Each row comes from the steps of one path. Every step used is in the known rows, and no mark comes twice. Write the path behind each row, first mark first.
Known rows
v n w c: [  1   6  39 -32  -9  28 -15 -33   7   4 -32  15 -21 -13  19 -15   2  27
   9  24 -19  27 -13  24 -13 -21  -2  55 -14  -4 -65 -14   1   0   1   5
   2 -60  34  -2  27  -1  -2  36 -12  19  28   3  19  18  18  31  -8   1
   2 -21  38]
c p: [-25   6  35  -4 -26  28  20 -25  11 -46 -14  16  -7 -16   3  18 -27  19
  -3   0   5  14   7   1   8 -13  -1  17  -8 -34 -15 -27   0  -6 -15 -16
 -19 -18   9   9  32  24  17  34 -34  30 -34  -9   6  17  10  -1 -22 -30
 -44 -10 -22]
v n: [ -1  -7  38 -25   6  12   4 -35  -4 -39 -24 -10 -24 -15 -13  12  -4  15
  10  18 -17   1  -4  12  22 -24  27   5 -34  -8 -56 -42   3 -19 -11  -1
 -13 -25  -4  14  23   6  20  22 -18  39  16   0   0  21  -9 -10 -31 -28
 -23 -19  21]
w j: [ -5   1   4  -4  25  14  24 -21   2 -21  -4  18   5 -28  -9 -15   8  12
  12  -1  14 -17  10  20   4   0  10   9 -13 -19 -47 -39  28 -21  -6 -13
   8 -25  29  -7  25  27   3  27  -7   9  13  15  13  35  -9  11  -8 -36
 -19 -11  44]
j p n r c w: [ 42  10  32 -37 -14  -7  -3 -38   6  16 -19   9   1  -9   6  11   6  31
 -20  -6 -20 -37  12  12  18 -17   3  25 -22 -29 -43 -48  -4  -9  -6  -4
   7 -26   5  27   6   3   5  45 -26  20 -42  10  25 -14   5   5   2  -2
 -31  30  -9]
p j: [-25 -16  -2  -9  -7   4   1 -29 -11 -18 -20  32 -28 -26  -5 -15 -19  13
   4  -8 -10  -6  -4  20   3 -16   4   5  17  -8 -44 -38  25 -22 -15 -34
 -13 -15 -12  23  27  34  38  10  -6  12 -11 -17  -5  26  -6 -13   0 -27
 -16  15   9]
r n: [ -4  -8  29 -18   6  11  37 -20 -18 -16 -20  -8  -7 -47 -21  14 -20  23
  -1  -1 -14   1  -5   4  22 -12  13  -2   0  -2 -60 -39 -13  -7 -15 -26
  -2 -26  12  24  12  21  18  14 -42   8 -29  11 -12  29  -2  -8 -12 -17
 -30  17  -7]
r c w j p n: [  2  20  -1 -50   8 -25   8 -25  -7  -7 -22  20  25 -45 -24  -2  -7   1
 -13   0 -10  -6  14  41  29  -4  20  17 -13 -40 -51 -52  12  -1 -27 -35
   8 -15  46  24  10  25   0  23 -24  34 -29  33  -1  -6   9   8 -15  -7
 -18  29  10]
w c p: [-18  20  49  -2 -34  33   5 -23  21 -33 -21  32  -2 -15  13   3 -24  25
  -4  -1   6  30   0  10   2  -5   0  42 -11 -34 -31 -17  -4   8  -7  -7
 -24 -25  24   3  36  21   6  45 -37  19 -13 -13  17  23  28  14 -20 -26
 -37 -29 -11]
w c r n p j: [-26   6   2  -7   2 -13  28 -15 -14   6 -15  46 -24 -30  13 -38 -18  12
  -7  -8  -9  21 -13  -5  18  -6  23  15  17  12 -40 -27   1 -25   4 -45
 -20 -15  12  26   6  17  31  24 -27   2 -23 -23 -14  21   0  11  -3 -13
  -7   5   4]
v n p: [-18   1  36 -16  15  -2  23 -16 -15  -6 -16  22 -18 -15  -3 -15  -8   9
  -2  30 -17  19 -13 -17  27 -22  37  26 -34   7 -35 -37   0 -26  19 -22
 -14 -37   8  11  -1  -4   6  37 -28  15   5  -4  -7  15 -17   1 -33 -19
 -33 -14  24]
j p n w c r: [  8  35  33 -42 -14  12   9  -5  13   5 -22  33  -8 -11  32 -11   7  35
   0   8   5  40   1  14   4 -16 -15  44 -13   4 -38 -16 -32   0   8 -20
  20 -42  63  -2  19   1   5  41 -38  37 -33   0   5  12  20  42   0 -10
  13 -23  11]
p n v: [  1 -14  36 -39  26   4  13 -22 -20  13 -37  15  10 -13 -10  28 -22  10
 -39  -1 -13  -2  38  22  19  -9  -1   7 -16 -20 -42 -59 -20  -5  -9 -36
  10  -9   7   9  14   9  11  25  -7  24  10  24 -16  19   6 -23  -5 -23
  -3  33  24]
w n: [-17 -12  29  -6  -7  15  28 -20 -10   7 -41  -3  -1 -31  -6   7   3  45
  16  30   8  25   4  12  14 -19  -5  24   0 -19 -58 -22  -3   0  -5 -18
  -7 -22  40   9  13  23  11  -2  -5  25  -6  27  -6  27 -17  11  -7 -26
 -28  -4  33]
r n w c: [  0   5  36 -25  -9  27   1 -25  -2  17 -30  17 -12 -28  16 -15 -10  30
   3  17 -17  25 -12  23 -14 -16  -8  49   1   1 -67 -13  -8   5  -2  -6
   9 -59  41   1  21   9  -3  32 -26   1   7  10  12  23  24  34   1   7
  -2  -2  26]
j p n r c: [ 20  14  18 -39   6 -20  21 -59  -4   1 -15  18  16 -29  -7 -24  -3  18
 -15  11 -27   2   6  35  23 -16   8  30 -21 -26 -44 -50  -4   0  -8 -25
   6 -25   8  16   6  40  13  52 -28   0 -53  25 -14   1  -5 -13   5 -17
 -14  25  24]
v n w c p: [-20  18  40 -16 -28  33   3 -32  21 -33 -24  17  -9  -6  24   4 -20  18
  -4   9  -4  36  -2  13  -5 -14   3  37 -10 -31 -28 -11  -1  -1 -11  -1
 -23 -36  28   4  37   7   4  44 -30  33  -7 -11  19   8  31  25 -25  -8
 -21 -24  -5]
n r c p j: [-26   3  -4  -2 -19  -7  16 -52   3 -35 -11  30 -14 -19  11 -23 -25  12
 -11 -16  -9   3   3  23   9  -9   8   3  19 -28 -21 -31  25 -19 -23 -31
 -34   1 -16  29  30  41  42  34 -15  13 -43 -22  -3   9   5  -9   0 -26
 -17  12 -12]
c p n r: [ 10   8  29 -44   6  18  21 -19  15  14  -6   4   2   5   1   4 -19  12
  -8   5 -13  14  22  22  23 -14  23  17 -39 -37 -31 -50 -18  -5   0 -18
  -8 -16  -6  13   5  31  33  42 -20  29 -53   8 -14   8  18  -4  10 -17
  -8   5  22]
v n w j p: [-22  34  -7 -27  18   2  36 -15 -10 -43  -9   0   2 -19 -13 -28   0   8
   4  23 -13  11 -11  13  12 -25  11  29  -4 -17 -16 -22  29 -12  -5 -17
   3 -32  60   1  26  21 -15  14 -11  39  -2  27  21  -8  -1  16 -25   1
 -18  11  50]
j p n: [-13  14  13 -56   0 -10   8 -17 -13  -7 -25  16  11 -40 -31   4 -20   2
  -6  11 -19  15   8  35  31 -17  16  21 -18 -34 -47 -51   0   4 -21 -44
   8 -20  36  21  12  34  10  14 -32  38 -33  31 -18   4  11  -7 -18  -8
 -21  25  11]
r n p: [-17   0  29 -11  17  -3  44  -9 -23  11 -16  24  -7 -38  -8 -15 -18  12
  -9  14 -16  17 -13 -24  28 -19  28  21 -11  14 -38 -36 -13 -18  19 -38
  -8 -37  21  20 -10   6   6  28 -45  -7 -25   6 -15  19 -11   3 -18  -6
 -38  11   9]
w n v: [-10 -14  41  -6  19  18  35 -19 -25  10 -45   0   5  -8   6  15  -9  38
 -30  18   0  14  30   1  16 -13 -11  18   0 -18 -38 -34 -14  -5   1 -26
  -3 -10  27   1  15   6   6  11   8  21  24  29  -4  23 -12 -10  -6 -29
 -16  23  40]
v n r c p j: [-22   3  -1  -5 -12  -8  15 -56   5 -46 -14  22 -18 -15  11 -23 -24   7
  -9 -12 -15   4   0  21  16 -10  17   1  11 -29 -25 -32  24 -24 -27 -26
 -40   5 -19  31  31  34  40  32 -14  23 -32 -25  -7   6   3  -9  -7 -24
 -16   9  -7]
w j p n v: [ -6   7  21 -37  35  -3  28 -14 -23  -3 -29  17  17 -18 -11   8 -19   4
 -41   2 -11   1  34  21  27  -5   8  12 -12 -30 -28 -54  -7  -4  -8 -40
   5  -3  32   7  14  14  -1  21  -4  28   9  32  -5   7   7 -13 -12 -20
  -4  41  36]

Which path is each row?
[ -2   4  -9 -16  34   8  42 -19  -2 -12  -5  -4   5 -26  12 -15  10  15
   4   3   6  -6   8  18  -2  -9   1   0   3  -3 -44 -22  13 -26 -10 -17
  17 -36  44  -1  17  11   3  24 -13  21  -9  18   8  16  -1  34   0  -8
  10   4  36]
c r n w j
[ 23  -5  36 -20   0  27  27  -9  10  36 -20 -17 -10  16  14   2  11  49
   2  17  -3   3  17  -1  16 -26   8  27 -24 -22 -39 -35 -16  -9  20   1
  -7 -25   8  13  -2  10  18  23   1  26 -30  19  11   6   0  11  18 -12
 -19   2  43]
c w n r
[ 18   1  27 -13  -1  -9  30 -64  -3   6 -23   8  12 -27   8 -25   7  38
  -4  20 -14   7   4  26  17 -18   1  33 -15 -17 -51 -39  -2  -1  -5 -13
  -5 -26  10   8   6  36  15  44 -15  -6 -37  27  -8  13 -19  -2   9 -28
 -19  12  33]
w n r c
[ 25   4  27 -22   3  -5  20 -65   0  -6 -11  18   5 -23   5 -22   1  27
  -7   9 -20  -7   2  24  12 -20  -1  31 -24 -13 -45 -46  -3  -6   0 -12
   4 -31  -5   6  11  36  18  57 -24 -11 -40  16  -6  17 -14 -12   8 -30
 -19  14  21]
n r c
[-16   0  23 -42 -11   3   3 -25   5 -12 -22  19  13 -32 -15  28 -30   0
 -13  -3  -4  17  20  34  23  -6  17   4 -20 -45 -45 -46  -6  -2 -32 -34
  -9 -13  15  24  18  25  23  27 -33  41 -40  11 -20  13  18  -2 -18 -19
 -20   8 -19]
c p n
[ -1  -2  12 -37   5  14  34 -23  -9  -3 -19 -10 -13 -18  19   5  -1  28
  -4  17 -18  14  -1   6  -2 -34 -13   4   7  14 -40 -13 -22 -21 -11 -20
  18 -52  32  11  13   5  17  20 -35  32 -40   9  -6   4   4  25   1   7
  12  20   3]
c r n w
[ 36  -8  39 -17 -24   4 -15 -45   1   1 -27  13  -6 -21   8  20  11  35
 -12  -8  -9 -47   9   4   7 -16 -11  21 -12 -18 -55 -39   3 -13 -13   2
   8 -34  -2  24  16  -1   1  44 -25  12 -19   0  28   7  -6   5  -6 -16
 -41  19 -24]
r c w
[ 12  22  42 -28 -15  24   7  -8  14   7 -20  33 -17  -3  40  -7  11  45
   8   9  12  31   2   5  -5 -16 -23  41 -16  13 -41 -16 -31  -6  13 -11
  20 -47  48  -8  25  -3   8  47 -37  27 -21  -8   8  21  16  45   5 -18
  10 -32  14]
n w c r
[-32  -2  -5  -1 -23  -8  10 -53   0 -45 -15  37 -13 -33   7 -17 -25   9
 -11 -16  -5   4  -3  23   8  -9   2   4  26 -29 -25 -29  26 -19 -33 -31
 -33   0 -10  30  34  40  35  29 -19  15 -32 -24  -4  12   1  -8 -10 -30
 -22  15 -21]
r c p j
[ 10  19  11 -48  25   4  29 -12   5  15  -4   5   8  -2  -9 -20  -6   9
  -5  12 -17  10  18  25  28 -18  26  20 -31 -30 -31 -56  -5  -3  10 -21
   3 -19  16   9   1  35  18  33 -12  24 -44  25  -9   1  12  -2   9 -11
  -3  13  51]
w j p n r
[ 25   3  21 -37   7 -18  13 -65  -4   6 -19  18  14 -30  -1 -17  -3  21
 -10   8 -22  -3  10  39  21 -13   8  23 -27 -20 -55 -55  -5  -2 -14 -21
   5 -25  -2  13   5  37  20  55 -25  -7 -47  23 -16   9  -5 -11  10 -23
  -8  18  19]
p n r c
[-33  -7  -2 -10   8 -12  15 -26 -18 -13 -16  34 -35 -19  -2 -32 -15   4
  -2   6 -18   7 -14   0  18 -17  32  10   5   2 -38 -35  26 -34  -1 -39
 -28 -16 -10  26  12  16  33  17  -8  15   1 -23 -10  16 -11  -3 -18 -19
 -15   3  18]
v n p j
[ -6   0  -7 -20  32  12  20 -31  -1 -25  -8  -6  -4 -15   7 -15  15   9
   8  14  -4  -8   6  27  -5 -15   9   7 -12 -12 -46 -27  33 -32 -14  -5
   9 -39  32  -7  24  10  -1  24   4  31  25  15  14  13  -7  28  -9 -10
   5  -8  58]
v n w j
[-26 -12  -5   1  -6 -22  18 -30 -18  15 -28  37 -15 -30  13 -32  -6  20
 -10   3  -9   6  -6   0  17 -14  13  17  21  -8 -42 -24  23 -26  -4 -39
 -23 -12   8  30   6  16  24  18  -3   7 -14  -9  -5   8 -16  11  -1 -14
 -21  19  12]
r c w n p j
[-21  18  38 -13 -32  34   5 -28  20 -24 -22  25  -7 -10  26   3 -23  23
  -6   7  -2  34   0  13  -6 -14  -9  43  -4 -31 -27  -9  -3   3  -9  -6
 -15 -39  29   2  36  11   1  43 -31  25 -15 -11  19  11  31  27 -15  -7
 -24 -17  -6]
n w c p
[-13   7  33 -41 -16   5  -5 -26  10  -5 -29  30  13 -36  -4  18 -30   5
 -10  -5  -1  27  16  39  19   1  18  23 -21 -47 -55 -41 -11   8 -27 -28
 -12 -18  26  20  19  22  15  35 -34  32 -27   9 -11  15  30  10 -14 -15
 -16  -2 -12]
w c p n
[-15  20  -1 -48  15 -12  19 -13  -8 -10 -19  18  20 -43 -30  -5 -14  -5
  -5   4  -7   9  10  38  28  -4  23  17 -16 -36 -46 -50  11   0 -24 -40
   7 -15  48  15  13  33   3  14 -22  36 -24  33 -12   7   9   4 -17 -11
 -14  20  24]
w j p n
[ -3  20  34 -11 -18   3  26 -58  16 -49  -8  10   3 -11  14  -2 -19  16
 -15   0  -9  13   8  15  19 -13   9  16 -24 -37 -19 -33  -2  -7 -16  -7
 -30 -12  -4  15  26  25  18  59 -34  23 -46  -5   4   3   3  -5 -17 -27
 -33  -5 -11]
v n r c p
[-28   0  -4   2 -18  -9  22 -51   2 -29 -18  26  -9 -22  15 -26 -18  17
  -9  -7  -7  12   1  24  12 -10   7   6  24 -32 -25 -24  21 -16 -26 -32
 -40   6  -4  28  27  41  39  25 -10  18 -39 -15  -5   5   1  -2   0 -23
 -16  14  -4]
w n r c p j
[-35  -9  -2  -5   4  -6  16 -21 -18   0 -15  49 -27 -23   0 -33 -18   7
  -3   1 -14   6 -13   0  12 -17  18  16  14   1 -31 -34  24 -31   3 -43
 -18 -20  -4  25  11  26  31  19  -9   2  -9 -22 -11  20 -11  -5  -6 -21
 -21  11  16]
n p j
[ 31   7  11 -10  21  -3  11 -37  11  -9  -5   0   5 -13  10  -9  25  22
  -4 -10   4 -44  18  17  12   1  17   7 -26 -26 -51 -42  26 -26  -8   9
   1 -21  12   7  16   2  -3  47  -4  16   3   7  31   9  -7  21  -4 -22
 -19  -4  31]
v n r c w j
[ 25   5  32 -27   6 -12  16 -70  -4 -17 -14   2  -2 -19   4 -22   4  24
  -7  16 -26  -5  -1  24  22 -21  12  22 -32 -11 -48 -48   1 -10  -6  -6
  -6 -27 -10  10  12  28  18  58 -22   1 -29  10  -3  12 -16 -12  -5 -28
 -16   5  25]
v n r c
[ 31   7   8  -5  17   2  15 -32  12  -1  -5  13  10 -14  12  -9  21  22
  -3 -13   9 -45  20  16   4   2   9  13 -19 -28 -48 -42  24 -23  -5   5
   9 -23  15   5  14  10  -1  47  -4   5  -4  11  32  12  -6  21   2 -24
 -22   2  28]
n r c w j
[  7  -4  34 -20   9  25  38 -16   5  26 -19 -13  -8   7   7 -10   4  43
   9  27  -5  20  10   7  14 -24   7  28 -22 -17 -37 -35 -13  -5  19  -8
  -5 -25  14   5   1  28  26  22  -2  17 -30  24  -5  18  -6   4  18 -21
 -14  -1  57]
w n r
